Each row was made from one small tree. The marks that hang from a mark follow it in brackets, in alphabetical order. Every link used is in the known rows. Write each row's tree.
Known rows:
tigas(lusu): [ 0.81  0.14 -0.12 -0.26 -2.13  0.19  0.29  0.06  1.19  1.24  1.00 -0.84
  0.13 -0.42 -1.01  0.77 -0.02  1.37  0.64 -2.67 -0.53 -0.83 -0.52 -0.93]
tozu(sevatu): [-0.54  0.61 -0.34  0.22 -0.01 -0.25  1.18  1.03  1.05  0.77 -1.16  1.16
  1.66 -1.16 -4.15 -1.01 -0.57 -0.91  0.51 -0.77  0.34  1.60 -0.90  0.36]
tigas(lusu(tadu zudad)): [ 1.98  1.61  0.20  0.23 -3.30  1.11 -0.31 -0.95  3.17  2.13  1.06 -2.23
  2.25 -1.92  2.12  1.11  0.11  1.31 -0.44 -3.63 -2.97  1.13 -1.84 -5.22]
tozu(sevatu(lusu(buga gukade(vagu) zudad))): [-3.36 -0.02 -0.72  4.28 -3.36  0.44  3.13 -0.12  0.61  0.88  0.38 -3.07
 -1.56  1.57 -0.41  2.06  4.25  0.58  0.31 -5.02 -2.88  1.11  0.18 -6.55]
sevatu(lusu(buga gukade tigas zudad) tozu): [-0.77 -0.55  1.88  6.00 -4.41  2.76  3.10 -0.94 -3.40  2.01  3.20 -5.75
 -2.54  0.42  4.91  1.60  2.58  3.31 -0.08 -3.77 -2.62 -1.06  2.76 -5.68]
guzom(gukade): [ 0.94 -0.36 -0.15  1.84  1.36  0.33 -0.85 -0.09  0.43  0.57 -0.20  1.88
  0.32 -0.74 -2.18 -2.13 -0.73 -2.47  1.33  0.15 -0.55 -1.05  0.05 -2.85]
buga(lusu(sevatu tigas zudad)): [ 0.61 -1.05  1.62 -1.23 -2.71  0.03  0.37 -1.95 -1.62  2.08 -0.74 -1.06
 -0.95 -2.36  6.09  0.22  1.88  2.02  1.43 -3.68 -0.49 -1.16  0.72 -3.42]
tigas(lusu(buga gukade(guzom vagu) zudad)): [-0.03  0.21 -1.84  2.90 -2.93  2.33  2.24 -0.52  3.75  2.44  3.34 -5.70
 -0.68  0.27  3.16  3.47  6.83  3.81  0.62 -5.87 -2.88 -0.94 -1.19 -7.62]
tozu(sevatu(lusu)): [-2.16  0.10  0.28  1.13  0.12 -0.95  1.38  0.42  0.10 -0.43 -1.44  1.29
  0.47 -0.16 -2.75 -0.53 -0.74 -1.68  0.15 -1.22  0.49  1.39  0.80 -0.25]
sevatu(lusu(gukade(guzom) tadu tigas)): [-1.62  0.51 -2.87  3.73  1.08  0.64  0.22 -2.03  5.17  0.95  1.66 -0.91
 -1.05 -0.44  7.50 -0.43  3.82  1.99 -1.04 -3.07 -0.12 -2.27  1.08 -3.84]
lusu(buga sevatu tadu tigas zudad): [ 1.33  0.11  1.08  2.57 -4.04  1.65  1.08 -2.39  0.91  2.96  1.30 -2.88
  0.44 -0.77  8.61  1.38  1.13  2.79  0.28 -3.32 -3.03  1.10  0.50 -6.35]
vagu(gukade(guzom)): [ 0.76 -0.44 -2.44 -0.28  3.42  1.41  1.03 -1.86  3.76 -0.35  1.84  0.03
  1.36 -0.28  3.24  0.13  1.79 -0.59  1.08 -0.35  1.21 -0.40  0.12 -3.39]
buga(lusu(gukade(vagu) tigas)): [-1.66 -0.90 -2.69 -0.45 -2.49 -0.39 -0.43 -1.11  0.95  1.17  0.98 -0.39
 -3.61  0.50  3.49  0.74  5.22  1.89  1.14 -6.15 -0.43 -3.08 -0.40 -1.28]
zudad(lusu(gukade tigas)): [-1.65 -0.83 -1.65  1.75 -3.00  1.02  1.60 -0.33  0.61  2.91  2.40 -0.24
 -0.54 -0.68  5.17 -1.56  2.64  4.80  1.14 -4.57 -0.70 -4.83 -0.21 -2.26]
zudad(lusu(buga sevatu)): [-0.37 -1.19  1.54 -2.61 -3.58 -0.19  1.45 -2.21 -0.45  2.05  1.57 -1.20
 -1.23  0.63  2.49  1.60  1.35  4.65  1.97 -3.30 -0.30 -0.48 -0.57 -2.17]
podu(tadu): [ 1.05  0.35  0.23 -0.68 -0.88 -0.17 -0.36  0.07  3.10  0.14  0.34  0.60
  0.39 -0.02 -1.19 -0.22  1.16  2.50  1.63  0.55 -0.36 -0.38 -1.58  2.43]
lusu(buga gukade(vagu) sevatu tadu zudad): [ 0.13  0.63 -1.43 -0.05 -4.33  0.40  1.67 -2.62  4.05  2.10  1.19 -4.19
 -2.46  2.42  4.65  3.25  4.58  4.50 -0.12 -4.32 -2.98  0.17 -1.83 -7.96]
lusu(buga gukade(vagu) sevatu tadu): [-0.29  0.41 -2.37 -1.61 -3.64 -0.65  0.82 -3.04  4.91  1.30  1.27 -2.52
 -3.93  3.40  2.71  3.12  4.00  4.61  0.30 -3.91 -1.43 -0.40 -1.77 -4.59]
sevatu(tozu): [ 1.56  0.41  1.35 -1.39 -0.44  0.82  1.05  0.40 -1.80  0.34  1.23 -2.11
 -0.52 -0.28 -1.46  0.91 -0.76  1.41 -0.51  0.24  0.75  0.40 -0.36  1.62]
tozu(sevatu(lusu(tadu tigas))): [-1.63  0.76 -0.80  3.04 -1.14 -0.20  0.33 -0.31  2.05  1.08 -0.42  1.43
  1.50 -1.31  2.95 -1.16 -0.56 -1.35 -0.52 -3.20 -0.78  1.21  0.77 -1.49]
buga(lusu(gukade)): [-0.79 -0.10 -0.81 -2.32 -1.02 -0.75 -0.82 -2.34  2.69  0.56  0.04  0.06
 -3.15 -0.35 -2.86 -0.16  3.04  1.50  1.32 -2.84  0.16 -1.13 -0.52 -1.03]
tozu(sevatu(lusu(gukade(guzom) zudad))): [-2.09  0.66 -0.92  3.77  1.44  0.85  3.18 -0.11  3.58  0.95 -0.86 -1.75
  1.13 -1.69  0.16 -0.62  3.54  0.86 -0.30 -1.93 -0.20 -0.02  0.05 -5.47]
sevatu(lusu(buga gukade tadu zudad) tozu): [ 0.08  1.31  1.56  2.18 -3.76  1.94  1.68 -2.89  0.96  1.23  2.68 -5.47
 -2.22  0.77  1.05  2.49  2.13  2.90 -1.01 -2.79 -3.12  1.88  0.40 -6.31]
tigas(lusu(buga)): [ 0.55 -0.06  0.75  1.35 -3.64  1.06  0.23 -1.24  0.48  1.61  2.45 -2.11
 -0.75  0.15 -1.51  2.06  0.81  1.44  1.28 -3.52 -1.92  1.02  0.20 -2.17]

Write each row's tree:
[ 0.16 -0.51  0.21 -0.71 -4.84  0.73  0.71 -2.99  1.44  3.50  2.60 -0.91
 -0.22 -0.42  8.11  1.04  1.42  4.86  1.32 -5.31 -1.46 -0.66 -0.48 -3.41]  zudad(lusu(buga sevatu tadu tigas))
[-0.39 -0.49 -0.16  0.03 -2.69 -0.14  1.94 -2.70  2.24  1.60  0.74 -2.05
 -4.08  2.22 -0.16  1.43  2.33  4.77  1.35 -1.58 -0.24 -1.24  0.21 -3.66]  lusu(buga gukade sevatu)
[ 0.82  0.77  1.68  2.52 -2.40  1.83  0.89 -0.68 -1.93  1.31  1.71 -3.62
  0.79 -1.50  7.34  1.00 -0.26  0.74 -1.84 -2.66 -1.88  0.54  1.13 -3.69]  sevatu(lusu(tadu tigas zudad) tozu)
[-0.42 -0.68  1.62  2.09 -1.48  0.81  1.30  0.50 -4.24  0.35  1.83 -1.97
 -1.25 -0.06  4.09  0.67 -0.53  0.89 -0.61 -1.82  0.57 -1.28  2.24  0.74]  sevatu(lusu(tigas) tozu)
[ 0.34  0.33  0.25  3.63 -5.07  2.18  2.02 -1.45  1.66  2.77  2.43 -4.22
 -1.16  0.10 -0.50  1.73  2.97  3.71  1.28 -4.58 -3.63 -0.32  0.05 -7.41]  tigas(lusu(buga gukade zudad))
[-0.54 -0.50 -0.21  2.06 -2.72  1.13  0.16 -1.75  0.26  2.16  0.47 -1.56
 -1.52 -2.36  3.60 -0.87  3.86  1.90  1.15 -4.50 -1.79 -2.18  0.70 -4.58]  buga(lusu(gukade tigas zudad))
[ 2.42  1.32  1.26 -0.75 -4.39  1.65  2.47 -3.34  2.53  2.88  1.97 -5.59
 -2.33  0.66  1.53  2.64  1.79  6.12 -0.19 -2.27 -1.99  1.02 -1.42 -6.09]  lusu(buga gukade sevatu(tozu) tadu zudad)
[-0.46  0.88  0.71  1.17 -0.77  0.13 -0.37 -1.45  1.31 -0.16 -0.10 -1.55
  1.00 -0.64  4.10  0.83  0.34 -1.27 -1.43 -1.54 -2.32  1.56  0.40 -4.92]  sevatu(lusu(tadu zudad))
[-2.07 -0.33  0.97  4.85 -2.80  1.15  1.83 -1.97 -0.38  0.50  1.22 -3.58
 -2.40  1.29  1.64  1.52  3.03  1.28  0.17 -2.63 -3.01  0.12  2.10 -6.86]  sevatu(lusu(buga gukade zudad))
[ 1.74  1.34  0.99  1.93 -4.82  1.99 -0.21 -2.15  2.77  2.51  2.39 -3.53
  1.29 -1.14  1.47  2.42  1.01  1.27  0.30 -4.41 -4.33  2.97 -1.01 -6.56]  tigas(lusu(buga tadu zudad))
[-0.42 -0.38  2.83  0.79 -2.02  0.87  1.14 -1.28 -3.49 -0.38  2.34 -3.36
 -2.34  1.41 -0.57  2.79  0.14  0.75 -0.14 -1.43 -0.36  2.04  2.08 -0.25]  sevatu(lusu(buga) tozu)
[ 1.04  0.16 -0.73 -0.52 -1.70 -0.29 -0.09 -1.65  2.25  1.97  0.14  0.19
 -0.37 -0.34  7.17 -0.10  0.06  2.60  0.02 -1.98  0.02 -1.13 -0.07 -1.68]  lusu(sevatu tadu tigas)
[ 1.02  1.22  1.13  1.97 -2.60  1.92 -0.28 -2.24  1.52  1.25  1.32 -2.83
  1.25 -0.86  2.40  1.56  1.10 -0.15 -0.38 -1.56 -3.74  3.65 -0.58 -5.37]  lusu(buga tadu zudad)
[-0.58 -0.38 -1.04  0.30 -5.39  0.70  1.49 -3.58  3.80  4.01  3.07 -1.54
 -2.03  0.48  7.06  0.43  2.98  7.28  1.54 -6.13 -1.64 -2.64 -0.83 -5.12]  zudad(lusu(buga gukade sevatu tadu tigas))
[-0.86  1.02 -1.78 -1.59 -1.98 -0.57  0.74 -1.17  2.45 -0.26  2.03 -3.05
 -3.47  2.80  1.52  2.72  2.65  2.67 -1.82 -3.50 -0.40 -0.97 -1.28 -1.82]  sevatu(lusu(gukade(vagu) tadu) tozu)
[-2.86  0.33 -1.05  2.04 -0.42 -0.94  2.14 -0.17  2.44  0.21 -1.01  0.72
 -1.24  0.68 -3.85 -0.96  1.06  0.61  0.35 -2.06  0.42 -0.60  0.43 -2.15]  tozu(sevatu(lusu(gukade)))
[ 2.18 -0.72  3.00 -2.66 -3.33  0.82  1.25 -1.44 -3.15  2.45  0.50 -3.33
 -1.43 -2.51  4.92  1.18  1.22  3.39  0.96 -3.41  0.35 -0.66  0.35 -1.72]  buga(lusu(sevatu(tozu) tigas zudad))
[ 0.77 -0.53  2.26  0.72 -2.89  0.90  1.98 -1.67 -1.12  1.62  0.24 -3.28
 -0.67  0.14  3.05  2.09  1.14  2.37  0.96 -1.27 -1.71  1.42  0.53 -5.19]  lusu(buga sevatu zudad)
[-1.98 -1.97 -1.68  0.34 -5.83  0.31  2.65 -1.49  0.44  3.30  2.93 -2.27
 -3.43  2.18  7.89  1.82  5.32  7.30  1.93 -7.27 -1.09 -4.55 -0.60 -4.07]  zudad(lusu(buga gukade(vagu) sevatu tigas))
[-0.08 -0.03 -1.68  5.33  0.49  2.70  2.08  0.23  2.04  2.31  1.25 -2.92
  0.91 -2.07  7.47 -0.84  4.40  2.96 -0.20 -1.91 -1.05 -2.84  0.67 -5.32]  lusu(gukade(guzom) tigas zudad)
[-1.50  0.30 -0.17  6.71 -4.02  1.88  0.88 -2.88  1.46  2.01  2.32 -3.48
 -1.39  0.31  7.13  0.87  3.04  1.73 -0.41 -4.53 -4.15  0.07  2.04 -8.12]  sevatu(lusu(buga gukade tadu tigas zudad))
[-1.32 -0.61  2.35  3.62 -2.18  1.15  1.07 -1.51 -2.38 -0.01  0.97 -3.05
 -0.36  0.38  2.79  1.88  1.45 -0.91 -0.02 -1.97 -2.72  2.17  2.17 -5.23]  sevatu(lusu(buga zudad))
[-0.78  1.30 -1.57  2.30  1.05  0.82  0.85 -2.22  5.56  0.47  0.51 -2.63
  0.13 -0.85  5.00  0.53  4.09  1.46 -1.64 -1.88 -1.42 -0.29 -0.19 -6.93]  sevatu(lusu(gukade(guzom) tadu zudad))
[ 0.73 -0.54 -2.27 -0.51 -0.53  0.92  3.29  0.50  1.44  2.12  2.21 -4.14
 -3.00  1.01  7.17  2.05  4.92  7.06 -0.32 -3.33  2.33 -4.49 -0.92 -1.03]  lusu(gukade(guzom vagu) sevatu(tozu) tigas)
[ 0.07  0.24  1.60  2.60 -3.31  1.71  0.30 -2.13 -1.57  1.00  3.29 -3.17
 -1.46  0.38  4.73  2.08  0.28  0.91 -0.78 -3.26 -1.55  1.81  1.91 -1.52]  sevatu(lusu(buga tadu tigas) tozu)
[-0.01 -0.41 -2.46 -0.82 -2.64  0.22  2.53 -1.81  4.85  2.32  2.78 -4.08
 -3.34  2.25  2.76  3.95  6.30  6.43  1.42 -5.60 -0.02 -2.35 -1.42 -4.78]  tigas(lusu(buga gukade(guzom vagu) sevatu))
[ 0.99 -0.54  1.90 -4.10 -1.67 -0.84  0.17 -2.29 -0.11  1.17 -1.47 -1.20
 -1.20 -1.71  1.73  0.94  1.58  1.69  1.21 -2.32 -0.10  0.39 -0.41 -3.17]  buga(lusu(sevatu zudad))
[-0.12  0.54 -1.67 -4.27 -2.96 -0.98  0.99 -3.14  5.41  2.56  0.98 -0.25
 -1.58  0.51  2.91 -0.07  1.86  6.81  0.62 -3.86  0.02 -2.96 -2.98 -3.64]  zudad(lusu(gukade sevatu tadu))
[ 1.13 -1.17  1.43 -2.76 -3.58  0.79  2.78 -0.11 -3.07  3.14  2.33 -2.06
 -0.58 -1.00  6.19  0.50  0.18  6.41  0.99 -3.43  1.40 -3.43 -0.70  0.32]  zudad(lusu(sevatu(tozu) tigas))
[-1.48 -0.30 -2.31 -3.39 -1.57 -1.22 -0.69 -1.64  2.36 -0.05  0.35 -0.49
 -3.86  1.03 -1.00  1.35  4.92  1.41  0.80 -4.55 -0.09 -1.77 -1.40 -0.96]  buga(lusu(gukade(vagu)))
[ 0.45  1.29 -1.96  1.72 -5.85  1.49  0.85 -1.73  4.65  2.66  3.13 -4.90
 -1.11  1.23  2.29  3.53  4.57  3.46  0.05 -6.92 -4.75  0.42 -2.24 -8.30]  tigas(lusu(buga gukade(vagu) tadu zudad))
